Each row was made from one small tree. The marks that hang from a mark follow it in brackets, in alphabetical order. Every link used is in the known rows. Write each row's tree.
Known rows:
bufa(sabik(sene) vosase(vebur)): [ -5 -10  24  -9 -43   5  -8   3 -53   9   5  17  19   5  10 -11   7   8
  23   5  -9  19   7 -21  10 -19 -10  -2  37  -8   9  25  16  -3  21  33
   2 -10  -9   5  63   6   2  18]
nidak(pubi(noka tabev(sene))): [ 12   1  -6   0 -34 -13  -5   2 -58   1   8   8  15   9  -4  31   8 -14
  21   4 -10  -5  36   7  23  24 -32  -4 -17   3   2 -18 -41  26 -45   5
   0   5   9 -11  54  -5   0  -3]
nidak(pubi(noka tabev)): [  9   4 -19   1  -7 -15  -2  -7 -24  -4   9   3  18   6  -3  23  13  -9
   8   2  -8   8  31   9  12   7 -17  -5  -7  -1  10 -17 -23  14 -36  -1
   2  11   8  -8  51  -1   7  -6]
nidak(pubi(vosase)): [ -6  -3   5   9  23 -11  -9  -5 -21  -3   0  -2   1  -3 -22   3  -7 -12
   6   5  20  32  23  -8  13  -4 -14  -7   0 -11   7   9 -12   7 -11 -12
  -1  -9 -13   0  29   4   4  -8]
nidak(pubi(tabev)): [  2   1  -7   2  22 -20  -4   0 -26   2   4   4  25   9  -5  21   5  -9
  -8   8  -7   8  22   6  -3   6 -18  -1  -3  -2  12  -7 -27   9 -10  -6
   3   9  -6  -9  46   0   8 -14]
vosase(bufa(sabik(sene vebur))): [  2  -2  21  -7 -37   4  -5 -13 -40   4   5   5  40  10  15  -5  18  18
  21   0 -18 -15  -1 -35 -31 -15 -33   1  20  -5  28  21  -7  -4   2  17
  14   9   1  -1  73  14  -5  21]
noka(bufa(sabik vosase) pubi): [  1 -23 -13  -4 -27   2  -8   0 -17   1  -6  12  12  -4  -2 -17  14   2
   8   3  -7   2   6 -26   0   7  30 -29  44   4  12  35  34  33  21  15
  -7 -34 -70   3  -5  -9   6  13]
pubi(vosase): [ -6  -1   7   1   0  -3  -2   2 -15   4  -4   1  -9  -1 -18  -3  -7  -5
  -1   6  15  22  12 -13   1  -4   4  -4  -1  -9   5  17  -5   5  -5   1
  -2 -14 -13   7  -7  -4   1   3]
nidak(pubi(noka vosase(vebur))): [ -2   5  -5   6 -21  -6 -10 -11 -30  -3   5 -13  12  -1 -16   1   4  -4
  34   3  20  30  29 -11  23 -19 -16  -9   7 -12   1  -7  12   8 -42   4
   2   6   6   6  70   3   2  -2]
sabik(bufa sene(tabev vosase(vebur))): [-15  16  21 -17 -36   1 -13 -20 -67  -5   7  12   5   8  32  21   6  29
  25   2   5  -1  10 -16  -1 -19 -71  24  12  13  26 -53 -19 -24 -39  21
   0   7  -4  13  94  -9 -16   3]
nidak(pubi(noka(bufa))): [  6  -3 -30  11 -15  -3  -9 -22  -4 -13   3  -4  17  -9  -3   4  11 -11
  20  -6   0  -3  20   6  11   9 -13 -16   5   2  -3 -11   7  14 -25  -6
   2  10 -15  -3  45   1   0  -8]
sene(sabik(bufa) tabev vosase): [ -5   4   1 -13 -11  -6 -11 -30 -30  -4   5   5 -17   2  29  26  -6  36
   6  -2  13   8   6 -15 -12  -6 -50   8   3   5  45 -16  15 -14 -37  21
   1   7  -9   7  39  -9  -9   3]
sabik(bufa sene): [ -5   7   9  -8  10   4  -3   1 -23   3  -2  21   3   2  17  16  -3  14
   6  -3 -11 -16   9  -6  -1   7 -36  13   5   1   0  -5 -10  -5 -17  18
   0  17  -4  -4  57   9  -3   1]
pubi(nidak): [  0  -2 -10  -4 -11 -13  -2   3 -11  -2  -1  -3   4   7  19   1  20  -7
 -14  11  -3   0   0   2  -9  -1   9   4  -2   1  12  17 -17  -2   3  -2
   4  -9  -4  -6 -10  -6  14  -6]
nidak(pubi(noka vosase)): [  1   2  -8   7  -1  -8  -7 -10 -25 -11   4  -5  -6  -6 -14   4   1 -11
  20  -1  19  31  29  -4  23   0 -10  -8  -4 -11   8   5  -9  11 -32  -7
  -3  -3   0   0  48   2   0   1]
sabik(bufa(vosase) sene vebur): [ -3  13  47   9 -30   0  -5  -5 -15  10  -5  25  -5  -4  18   4  15  19
  29  -1  -4  -6  15 -13 -12  -9 -39  15  19  -8  -1   7  -6  11  -5  37
   1   9  -9   2  80   5 -16   4]
nidak(pubi(noka tabev vosase(vebur))): [  0   7 -13  -1 -26 -16  -8  -5 -41   7   7  -4  27   6 -17  14  10  -4
  22  11   8  29  42  -7  15 -12 -22  -9  -1 -12   8  -5 -14  14 -49   9
   0   3   4   4  77  -4   6  -5]
vebur(sabik(bufa(vosase) sene)): [ -9   9  32 -17 -23   1  -2  11 -23   8  -2  30 -31   0  13  10   1   9
  20  -3   6  19  10  -8 -15   6 -31  -7  48 -10  -8  11 -11   9   2  27
  -1   0 -14  -2  67  12  -9   6]
tabev(sene(sabik vosase)): [  1  -8  11  -3 -38  -2  -7  -5 -43   2   3   7  -9   8  10  12 -13   2
  16   2   8  -1  11 -14   1  20 -31  -3  -8   2  14   4   9  -3 -18  16
   1  -4  -1   3   7  -7 -14   8]
sene(sabik tabev vosase(bufa vebur)): [ -6   1  -5 -10 -42 -10 -11 -32 -30  -3   8 -15   2  14  18   9  11  46
  23   4   5  14  -3 -30 -20 -22 -66   0  26   3  35 -17  28 -24 -30  20
   7  10  -4  14  62 -10 -13   4]
sene(sabik(vebur) tabev vosase): [  0   6  28   0 -55  -9 -11 -28 -22  -1   7  -7   8   4  23  10   3  19
  14   0  22   9  14 -16 -19 -18 -35   4  -7   2  48 -18  15 -20 -19  14
   3   2   3  16  31 -14 -24   3]
vebur(sabik(bufa(vosase))): [ -6   7  17 -16 -19  -3   0   0   0   8  -3  12 -43  -6  14   4   6  15
  19  -4  14  24   0  -8 -16  -2 -17 -13  46 -12  -9  14   3  23  -4  22
   0  -4 -14  -2  37  10   1   4]
vebur(sabik(sene)): [ -8   2  20 -17 -29   4  -1  19 -27   1   2  14   4   8   4   6  -5 -12
   3  -1   5   8  13  -3 -14  13 -10  -9  20  -3  -2  -2 -14 -14   6  -3
   2  -2   4  -1  31  11 -11   4]
bufa(sabik(sene(tabev) vebur) vosase): [  1   1  49  -8 -67  -1 -10 -11 -56   4   8  18  10   1  14  -1  19  11
  24   1   0   7  15 -23  -2 -22 -20   8  19  -2  46   6 -20  -3  19  23
   2 -17 -12   9  59  -6 -16  17]
vosase(bufa vebur(sabik(sene(tabev)))): [-12  10  18 -24 -67  -1  -6   2 -52   1   6  -1   9  20  12  14  14  23
  22   1   0  14   0 -24 -25 -14 -62  -9  50   2   9 -26 -10 -22 -15   9
   9   9  -3   5  81   5 -21   3]
tabev(sene(sabik(bufa vebur))): [  6   4  33   5 -43   0  -7  -8 -26  18  -4   5   9   4  16  13  -8  23
  20  -1   3 -26   9 -23 -23  -1 -41   6  -6 -10  12  23  26  18 -34  36
   9  19   9  -8  41   8 -19   0]
sene(sabik(bufa(vosase)) tabev): [ -1   0  14  -3 -15  -9  -7 -13  -7   8   1  16 -37  -1  18  18   0  41
   8  -3   5  17   4 -14  -2  -9 -37   0  26  -8  30  21  30   4 -11  37
   0   6 -18   1  36  -3  -8   1]
tabev(sene(vosase)): [ -2   0  14  -6 -31   1  -5  -4 -44  -4   2   4 -14   1   8  10  -1  -4
  22   4  10  -3   5  -4   8  14 -27   5 -10  12  -4 -30 -28   3 -14   2
  -1 -16  -5   4   4 -13 -10   5]
tabev(sene(vosase(vebur))): [ -6   2  20  -4 -52   2  -8  -4 -55   2   2  -4   6   7   5   6   3  -1
  35   6  10  -2   5 -13   8  -4 -36   5   5  11  -9 -36 -11   0 -24  14
   1 -11   2  10  29 -11 -13   5]
sabik(bufa): [ -2   7  -2  -5  16   1  -1 -10   2   1  -3   5 -11  -3  14   9  -3  20
   4  -4  -2  -9  -4  -6  -7  -4 -21   8   2  -2   0  -1   1  10 -22  12
   1  13  -3  -6  27   6   4  -2]

Which tree is each row?
[-13   8  43 -19 -73  -2  -7  11 -50   9   5  11 -11  11   5   8  12  10
  28   4  13  34  17 -11   1 -16 -35  -6  53  -2   3 -22  -8 -15  11  22
  -2 -14  -7  12  71  -3 -24   4]
bufa(vosase(vebur(sabik(sene(tabev)))))
[ -3  15  34   2 -17   3  -5  -4 -17   6  -2  17  20   2  21  10   5  13
  19  -2  -6 -25  13 -13 -22 -10 -37  19   2  -3   7 -10 -14   0 -22  24
   7  18   7  -1  74  10 -16   1]
sabik(bufa sene vebur)
[ -5   2   6  -7 -50 -14  -4   4 -59  21  -2   0  18  19 -23  13  14  15
  17  20  -7   7  17 -30 -13  -5 -51  -3  13  -3 -13   9 -32  21 -40  23
   6  -9 -15   2  40 -11  -1   2]
pubi(tabev(sene) vosase(bufa vebur))
[-15  15   4 -25 -33   0  -6 -11 -26   1   2  -5  -9   2  24   7   3  19
  25  -1  24  17  -2 -16 -27 -20 -36  -3  35  -2   1 -29   8   2 -35  14
   3   4   3   8  60   4  -4   3]
sene(vosase(vebur(sabik(bufa))))
[  3   0 -38 -10 -59 -23  -4  -3 -21   3  -1  10  25   7  -2  11  33 -18
 -23  21  -6  12  35  -1 -15  10  11 -15   0  -2  14  24 -36  20 -35   8
  -1 -23 -27   1  -3 -23  19  -4]
pubi(nidak noka(bufa) tabev vosase)
[  4  -4  22 -11 -68   0  -9 -27 -70  -4   6  -7  16   4  20  -2  19  17
  41   2   0 -12  -6 -39 -27 -11 -47   0   9   4  22   0 -25  14 -20  14
  11  -7  -3   4  48  -2  -7  20]
tabev(sene(vosase(bufa(sabik(vebur)))))
[ -6  19  52  -1 -48  -4  -8 -14 -32   7   0  23 -11  -2  24  14  21  28
  30  -1   2  -4  16 -14  -9 -18 -53  22  18   1  24 -19 -19   1  -9  36
   0   1 -15   5  83  -6 -24   2]
sabik(bufa(vosase) sene(tabev) vebur)
[-10   7  19 -12 -29  -4  -9 -12 -59 -12   9  14  -4   7  18  17   3   0
  11   2   6   7  18  -3   8   3 -43  15  -7  18  33 -50 -42 -33 -10   0
  -4 -10 -10  13  41 -16 -20   8]
sabik(sene(tabev vosase))
[ -6 -14  -7 -18 -35   7 -12 -20 -51 -10   5  18  32  -4  12   1   1  -8
   4   1  -9  -6   9 -18 -11   9 -16  -8  15   8  30  -7 -10  -9   3   8
   2 -13 -32   8  41  -4   0  16]
noka(bufa(sabik(sene(vosase))))
[ -6  10  11  -1 -16  -1  -4  -8   2  12  -4   7 -18  -3  11   0  14  31
  27   3  -1  11  -4 -12   1 -25 -27   6  38  -8 -14   6  23  17 -10  37
   1   5 -10   3  62   3   2   0]
sabik(bufa(vosase(vebur)))
[-12   6  23 -19 -50   7  -3  20 -36   7   2   7  22  13   6   1  -4  -7
  18   1   5  10   9 -11 -14  -5 -17 -10  33  -4 -10 -11   6 -14  -1  11
   4   4  12   5  58  12 -14   3]
vosase(vebur(sabik(sene)))
[  2  10  36   5 -40  -9  -9 -22  -1  13   0   9 -19  -2  17  11   8  44
  22  -1  10   8  10 -20 -18 -21 -41   6  17 -10  32  19  26  11 -16  43
   3  10  -9   5  54  -4 -18   0]
sene(sabik(bufa(vosase) vebur) tabev)
[ -1  -9 -14 -14 -27   3  -5 -18 -29   3   5 -12  26  10   4 -11  13  31
  16   3 -12   1 -19 -35 -17 -28 -23 -10  36  -7   9  21  22   5  -8  17
  13   9  -2   0  52  11  11  15]
vosase(bufa(sabik) vebur)
[-13   7  16 -29 -52  -6  -7 -11 -55 -12  10   9 -17  13  21  21  12  16
  22  -1  10  19   8 -18 -29   5 -65  -2  34  12  23 -47 -41 -27 -14  -1
   4  -4 -15   8  60  -5 -20   8]
vebur(sabik(sene(tabev vosase(bufa))))
[ -2   1 -11  -5  -1 -18   0  -7 -20  10  -2   5   9  10 -24  12  13  13
  -9  15  -7  17  13 -21 -24   1 -28  -7  15  -8   7  19 -35  11 -23   9
   3  -6 -23   1  19  -8   8   1]
pubi(tabev vosase(bufa))
[  0   0  36 -12 -53   3 -11 -11 -68  -1  10   8  33   6  19   4   6   6
  12   0  -2  -6  14 -22 -13 -18 -19  11  -5   4  53 -12 -25 -14   0   9
   5  -3   2   6  54  -1 -16  14]
bufa(sabik(sene(tabev) vebur))
[  8   3  -6 -18 -74 -21  -2   2 -71  -3   9   8   3  16  32  26  34 -18
  12  17  -7  -6  30   5   2  21 -22   7 -23  13  16 -19 -71  12 -43  11
  -1 -20   3  -2   5 -26   7   3]
pubi(nidak noka tabev(sene(vosase)))
[-13   9  16 -26 -62  -6  -9  -7 -42  -6   9 -14  -8   8  17  10   7   9
  22   2  31  30   1 -11 -15 -23 -31  -5  26   8  19 -51 -13 -16 -21   0
   2 -15   0  17  39 -10 -15   0]
sene(tabev vosase(vebur(sabik)))
[  2  12  24   0 -30  -7  -9 -23 -13  10   2   1   4   4  27  15   0  38
   8  -3   8  -9   6 -19 -29 -21 -37  10  -2  -6  41   2  26  -2 -34  28
   7  19   3   2  48   0 -17  -4]
sene(sabik(bufa vebur) tabev)
[-12   5  10 -22 -40  -2  -3  -3 -41  -7   5   9  -2  10  13   8  10   5
  23  -1   4  15   4 -19 -30  12 -51 -11  40   2   0 -21 -26 -18 -10   0
   6   3  -7   5  62   7 -14  14]
vebur(sabik(sene(vosase(bufa))))
[-13  10  28 -24 -64   1  -8  14 -59   3   6   4  13  16  11  12  -1   4
  16   1  12  18  13  -9 -11 -11 -31  -4  29   4  11 -35 -13 -23  -6   8
   3  -4   8   7  61   0 -22   1]
vosase(vebur(sabik(sene(tabev))))
[ -4   0  -9  -9 -11 -29  -3  11 -28  10  -1   7  16  15   0  11  21 -15
 -29  26   1  19  26  -8 -16   0   9   0  -8  -6  22  32 -49  11 -13   3
   0 -24 -17  -2 -10 -20  23 -11]
pubi(nidak tabev vosase)
[ -2  -1   6  -7 -36  -2  -4 -14 -49  -6   1   1 -12   6   8  10  13  16
  30   3  -2  -5  -7 -17  -8  14 -56   1   7  11  -8 -21 -33   6 -24   7
   4  -6 -13   1  23 -10  -8  10]
tabev(sene(vosase(bufa)))
[-13   8  10 -19 -54  -1  -5  -2 -23  -1   4 -11   2   6  13  -2   2  -2
  27   2  26  25   0 -13 -18 -16 -18 -12  31  -1   0 -27   4 -10 -15   3
   2  -6   6  13  36   1  -7   3]
sene(vosase(vebur(sabik)))
[ -9  10  16 -23 -15   5  -3  10 -31   4  -1  20  -9   5  18  16  -9   6
   7  -4   2   1  11 -10 -23   9 -31  -1  29  -5  -4  -8 -16  -4 -15  13
   4  13   0  -5  57  14  -6   5]
vebur(sabik(bufa sene))
[-12  14  33  -7 -39  -2  -9 -10 -44   8   2  21 -15   4  18  16  14  36
  27   2  -4   9  11 -12   9 -21 -58  18  34   2   6 -18   0  -6 -12  43
  -2   3 -15   7  91  -5 -16   2]
sabik(bufa(vosase(vebur)) sene(tabev))
[  5  -3  11   1  -1 -16  -7   7 -62   6   4   9  18  13  -7  28   0 -17
   5   9  -9  -2  25   5   7  23 -32  -1 -14   4   4 -12 -45  21 -22  -1
   3  -2  -5 -14  40  -2   0 -12]
nidak(pubi(tabev(sene)))
[ -1  11  18   2 -24  -4  -9 -30  -6   5   0   2   4  -2  28   9  -3  28
  20  -2  13  -6   7 -22 -33 -15 -40   7   3  -7  30   4  28   1 -35  31
   7  21   7   8  52   2 -13   3]
sene(sabik(bufa vebur) vosase)
[  5   4 -22 -12 -39 -22   0   8 -31   4   2   5   7  13   7  13  26 -14
 -15  21   0  18  36  -1  -4   2  10  -3 -14  -7  20  24 -51  15 -35  10
  -2 -19  -2   0  -4 -19  20   1]
pubi(nidak noka tabev vosase)
[ -8   4  -4  -6 -16  -1 -10 -22 -15   7   2  -2   5   5  27  10  -6  37
  19   2   9   4   0 -20 -13 -18 -42   3  16  -5  18   1  50  -7 -38  36
   4  21   5   9  59   3  -2   3]
sene(sabik(bufa) vosase(vebur))
[ -9 -17 -23  -9 -40   5 -13  -1 -43   4  -9  -4  44   4 -18 -20   3  -1
   6  11   8  10  18 -43 -10 -16  27 -28  37  -1  16  32  37  24 -12  11
  -2 -32 -59  11   6  -8   6  12]
noka(bufa(sabik) pubi(vosase(vebur)))
[ -7  -9 -16   4 -16  -1  -7   7  -8   0 -14   7  16  -1 -25  -9  -1 -10
  -3   9   9   3  22 -19  -4  12  22 -25  18   4   1  13  20  21 -12  -3
  -9 -30 -67   7 -22 -17  -4  -2]
noka(bufa pubi(vosase))
[  6  -4 -15  14 -30  -7  -8 -22   7  -9   1   7 -10 -15  -7   2  21  -7
  31  -6  -1  16  22   7  20  10 -11 -21  28  -5  -8  -1  15  24  -7   8
  -3  -2 -29   0  49  -3  -2  -4]
nidak(pubi(noka(bufa(vosase))))
[ -9   1   6   9   6  -9 -12  -7 -34   3   0 -10  19   2 -21  -4  -4  -4
  17   8  22  32  19 -16  12 -22 -19  -5  14 -12   4   6   7   6 -20  -1
   2  -3  -6   5  55   5   3 -11]
nidak(pubi(vosase(vebur)))
[ -9   8   1 -13 -30  -6 -13 -30 -38   3   7  -2  -4   8  31  20  -2  43
  15   1  15   9   4 -22 -12 -27 -56   9  14   1  40 -20  30 -18 -46  31
   4  15  -1  11  67  -7 -10   2]
sene(sabik(bufa) tabev vosase(vebur))
[ -2  14  45  -1 -54  -2  -7  -4 -39   0   5   8  21   7  16  12  11   4
  13   0   2 -11  20  -9 -12 -12 -30  16  -7   8  28 -31 -24 -18  -5   8
   2   0   4   8  50  -7 -28  -1]
sabik(sene(tabev) vebur)
[-10  -1   3  -2 -33 -15  -7   5 -30   6  -3 -10  19  10   0  -8  18  -8
  -6  21  15  24  12 -17  -5 -23   5  -1   7 -10   6  26 -11   1 -11   9
   4 -18 -10   6  11 -10  13  -5]
pubi(nidak vosase(vebur))
[ -3   4 -10  -5 -56 -13  -5   0 -29   2   2 -11  10   8   7  -6  24  -7
  13  16  13  21  20 -11  11 -24   6  -3   2  -9   7  18  -6   6 -30  11
   1 -13   6   8  20 -10  13   2]
pubi(nidak noka vosase(vebur))
[  8  -9   5  -6 -33 -11  -2  11 -47  20   2  15  20  17  -7  25 -13   4
  -7  10 -14  -9  20  -9 -10  26 -20  -7 -10  -3  12  25  -2   6 -22  26
   4   3   0  -7   7  -4  -5  -2]
pubi(tabev(sene(sabik)))
[ -2 -20 -17 -12 -19  12 -10   9 -49  -3  -4  20  48   6   3  -4   2 -10
  -3   3 -16 -20  17 -28  -8  17  16 -20  26  11  21  18  18   7  11   5
  -4 -17 -54   0  19  -2  -2  14]
noka(bufa(sabik(sene)) pubi)
[-12   7  -3 -20 -49  -3  -5 -12 -17  -1   4 -16  -1   8  13  -2  19  21
  32   1  15  21 -11 -25 -37 -18 -45 -15  51  -2  -5 -24   5  -6 -21   6
   7   3   2   9  53   4  -7   6]
sene(vosase(bufa vebur(sabik)))
[-10   4  15 -22 -78  -2  -5  -6 -57   2   3 -10  -6  13  12   5  13  13
  45   4  15  10  -6 -28 -27  -5 -60 -15  42   4 -16 -28 -13   6 -31   9
   8  -6  -1   5  56   0 -12   9]
tabev(sene(vosase(bufa vebur(sabik))))
[ -9   9   8 -10 -42  -5 -10 -21 -40  -6   9 -13   2   6  18   6  10  16
  19   5  16  15   3  -7   1 -27 -34   9   7  13  21 -52  -6 -18 -20   6
   0  -9   1  19  35 -18 -12   2]
sene(tabev vosase(vebur))
[-15  15  22 -33 -35  -2 -10  -8 -64  -8   7  15 -22   6  33  30   0  17
  19  -5  19  14  15 -11 -20   1 -58   8  21   9  26 -49 -39 -19 -32   6
   1  -3  -8   6  67  -4 -16   5]
vebur(sabik(bufa sene(tabev vosase)))
[ -8  21  41  -8 -45  -2 -11 -24 -58  -5   6  13   1   2  40  21  15  23
  26  -2  12 -12  17 -15 -21 -15 -66  27  -7  11  34 -52 -40 -16 -35  19
   2   4  -3  11  85 -10 -27   5]
sabik(bufa sene(tabev vosase) vebur)
[-11  -3  -4  -4 -25 -14  -8  23 -38   4 -10  -7  22  16   4 -12  22  -8
  -1  24  15  15  18 -25  -5 -15  19  -9  15   1  11  23  11  10 -13   5
  -6 -30 -38   5  -6 -17   8  -3]
noka(pubi(nidak vosase(vebur)))
[  6   1  -6 -13 -67 -20  -3  16 -73   8   1  10   1  15   4  20  21 -19
  -2  22  -2   8  38  -3   8  17  -2  -1 -22  -2   9  13 -64  22 -44  12
  -2 -24  -4  -4 -11 -23  10   3]
pubi(nidak noka tabev(sene) vosase)
[ -9   0 -10  -5 -35 -18  -6  -6 -25   5  -4 -15  10  13  -2  -8  31  14
   2  21   4  18  -1 -27 -18 -26 -23  -4  26 -11   3  32  -2   3 -18  10
   9  -7 -15   3  29  -7  14  -2]
pubi(nidak vosase(bufa vebur))
[  4 -12  -6  -1 -46   5 -10  -7 -17   2  -6  -1  52   0   6 -17  16  -3
  10   1  -2 -24   8 -29 -31  -7  26 -21  19   5  23  18  30  27   0   7
   0 -18 -44   4   4  -5  -1   9]
noka(bufa(sabik(vebur)) pubi)
[ -3  -3   2 -10 -26  -9  -9 -20 -29  -6   8   0  -9   4  18  14  -6  18
   2   1  15  17   8  -9  -5  -2 -32   1  -2   6  45 -13  15 -23 -16   8
  -1  -3  -7  12  10 -15 -13   3]
sene(sabik tabev vosase)
[  1  -1 -24  10 -19  -7 -11 -24  -9 -10   0  -2   8 -11 -22   1   5 -15
  17  -1  13  20  31  -5  16   6  -6 -20   8  -8   1   2   3  17 -32  -7
   1  -4 -25   2  44  -2   1  -4]
nidak(pubi(noka(bufa) vosase))
[  0   1   8 -13 -36 -10  -3   0 -61   4   4  11   2  11   4  24   6 -10
   9  11  -4  -4  20  -2  -2  20 -34   6 -15  12   8 -30 -52   9 -25  10
  -2 -17  -7   1   9 -19  -5   1]
pubi(tabev(sene(vosase)))
[  1  -6 -28  -1 -16  -7  -3  11  -7   7  -9  11  42   9  -8  11  13  -5
 -15  11 -16 -19  21  -8 -20  22  11 -18  14  14   3  -4   1  24 -11   4
  -7 -17 -54  -2 -12 -18   1  -7]
noka(bufa pubi(tabev))
